Every row comes from one small tree of marks. Brackets hold a mark, then the marks that hang from it, in alphabetical order. Every link used is in the known rows. Which tree was each row made from?
(in the rows, 128 means zero)
Known rows
{Z {A P W} E {U G}}: [119 118 150  74 148 124  19  95 134  86  95 164 103 166 148 174 127 128
 120 129 119 159 200  68 133]
{G H}: [123 109  89 116  82 147 154  93 139 139 198 152 108 123 138 146  88 106
 127 131 150 118  82 192 100]
{L R}: [114 123  88 149  57 143 148  96 116 103 178 163  99 100 105 116  99  98
 162 128 164 117  95 134  81]
{E Z}: [165 114 124 134 108 107 154 109  71 115 191 126  63  91 117  99 106 101
 123 146 166 108  81 165 115]
{E {Z {A P W} U}}: [167 121 136 121 145 114  98 112  80  85 138 139  62  92 127 129 103 122
 130 120 157 146 123 109 139]
{A P}: [106 133  89 122  91 112 146  75  86 110 145 149  78  93 145 107  95 115
 163 153 189 149 127 133  93]
{Z A E U}: [158  79 146  92 104 146  68  93 135 116 123 152  83 150 151 149 158 117
  70 118 115 138 167  71 141]
{C {F {A P}}}: [136 133  75  97  81 117 172  46 121 114 134 126 139  96 155 100 116  99
 163 101 152 155 146 196  97]
{Z {A P} E {U {G R}}}: [102  99 156  66 134 119  56  81 141  95 113 169  89 155 146 153 127 105
 110 144 141 148 195  78 140]
{S {E {Z A U}}}: [122  83  98 135 115 122 157  97 110 100 139 143  98 109 136 104 110  84
 112 160 118 123  96 126 136]
{C {F {A {W N}}}}: [148 141  80 101  79 127 152  57 130 101 128 112 156 108 145 112 105  88
 173  83 134 155 143 206  96]
{S {E Z}}: [112  93  89 151 101 115 185  96  99 105 159 134 104 107 131  92  96  80
 126 172 131 109  82 152 114]
{C {F A}}: [150 126  79  98  77 131 173  54 130 120 145 119 144 107 144 105 126  87
 151  98 139 146 136 208 100]
{Z {A P} E U}: [137  88 140  91 112 127  66  82 122 106 106 163  77 134 167 141 142 131
  91 123 135 153 181  54 135]
{E {Z A U}}: [181 102 139 111 132 117 114 111  85 109 161 138  55  93 124 116 125 106
 102 127 147 130 103 127 146]
{Z A E}: [145 108 155 106  81 149  95  97 105 131 142 156  76 130 158 144 129  90
  85 127 122 120 137  97 132]
{E {Z {A P}}}: [160 128 140 120 120 107 132 106  55 113 164 147  45  67 139 107  97  99
 127 137 169 127  90 130 137]
{N W}: [152 103 133 133  53 145 145  96 122 142 158 107  90  91 104 136 122 112
 124 146 127  97 107 144  91]
{S {E {Z {U G}}}}: [108  83  87 130 122 105 160  96 117  99 153 138 113 126 123  98 110  89
 122 177 123 118  99 152 120]
{W N}: [128 125  97 102  63 106 132  72  93 112 150 124  90  91 141  84  90  84
 156 131 166 143  98 167  96]
{Z {A P}}: [125 141 121 104  98 139 116  87  82 117 129 163  63  80 152 129 101  88
 141 133 164 155 122 110 131]
{F {A P W}}: [130 169  87 113 115 122 126  70 119 114 167 120 135 105 150 128  69  96
 183 102 169 148 143 144  65]
{U {G R}}: [ 83 137 121  89 114 129 133  92 129 103 178 142 106 143  91 135  95  52
 161 175 169 118 131 193 108]

Which tree is each row?
[157 142 141 122 122 104 112 109  56  95 146 140  57  67 139 114  75 100
 149 121 164 138  96 129 131] -> {E {Z {A P {W N}}}}
[165 123 135 114 139 103  93 106  78  84 132 137  62  82 136 119  94 119
 139 115 158 152 119 111 137] -> {E {Z {A P {W N}} U}}
[169 122 146 101 157 115  80 121  93  92 154 138  74 114 108 139 116 103
 122 130 138 134 116 133 143] -> {E {Z {A W} {U G}}}
[135 147  75 100  84 114 150  49 121  96 115 119 152  97 157 106  95 100
 186  85 150 165 152 194  92] -> {C {F {A P {W N}}}}
[153 106 146  92 148 116 110 111 110 106 178 147  70 107 112 133 105  91
 114 137 148 124 104 152 152] -> {E {Z A {U {G H R}}}}
[160 100 124 102 142  93 118 106  97 106 181 129  75 119 104 105 128 113
 116 153 154 121 106 161 124] -> {E {Z {U G}}}
[105  74 129  81 118 124  90  86 178 109 165 148 125 193 123 155 128 114
  98 149 132 116 170 144 111] -> {Z E {U {G H R}}}
[153 111 138  86 153  96  98 105  92 110 165 156  64  96 132 123 107 116
 119 140 153 136 107 137 147] -> {E {Z {A P} {U {G H}}}}
[113  97  97 143 125 118 146  99 105  85 122 144 103 107 140 114  93  94
 133 156 123 135 112 114 129] -> {S {E {Z {A P W} U}}}
[127 135 152 121 101 143  70  98  98  99 108 159  87 128 166 163  98 111
 128 117 135 141 164  73 120] -> {Z {A P W} E}
[168 109 144  90 148 106  98 111  90 108 166 144  61 104 114 119 128  99
 107 141 142 128 105 140 149] -> {E {Z A {U G}}}
[136  86 150  57 128 132  47  95 160 127 142 170 104 172 147 168 144 114
  75 131 100 133 159 108 145] -> {Z A E {U {G H}}}
[121 110 163  83 141 151  35 105 158  79 113 153 112 184 121 187 125  93
 110 123 111 140 198  90 140] -> {Z {A W} E {U {G R}}}
[136 109 141  95 115 122  37  84 122  80  80 151  95 136 169 152 111 135
 121 101 128 168 189  54 127] -> {Z {A P {W N}} E U}
[171 136 146 123 118 118 112 115  65 100 157 133  62  79 128 120  86  89
 135 117 150 128  87 142 134] -> {E {Z {A {W N}}}}
[156  98 148 108 118 158  44 107 141  92 104 145 100 165 143 176 140 120
  92 102 106 146 181  67 134] -> {Z {A W} E U}
[145 127 157 122  94 161  72 109 111 106 123 150  93 143 150 170 112  94
 109 112 114 127 151  90 125] -> {Z {A W} E}
[102 144 129  82 156 141  56  98 135  66 101 160  98 134 115 173  97  92
 167 128 153 175 185 102 139] -> {Z {A P W} {U {G R}}}
[179 117 139 114 134 115  93 115  86  89 143 129  66  93 123 123 105 107
 125 110 144 141 110 124 140] -> {E {Z {A {W N}} U}}
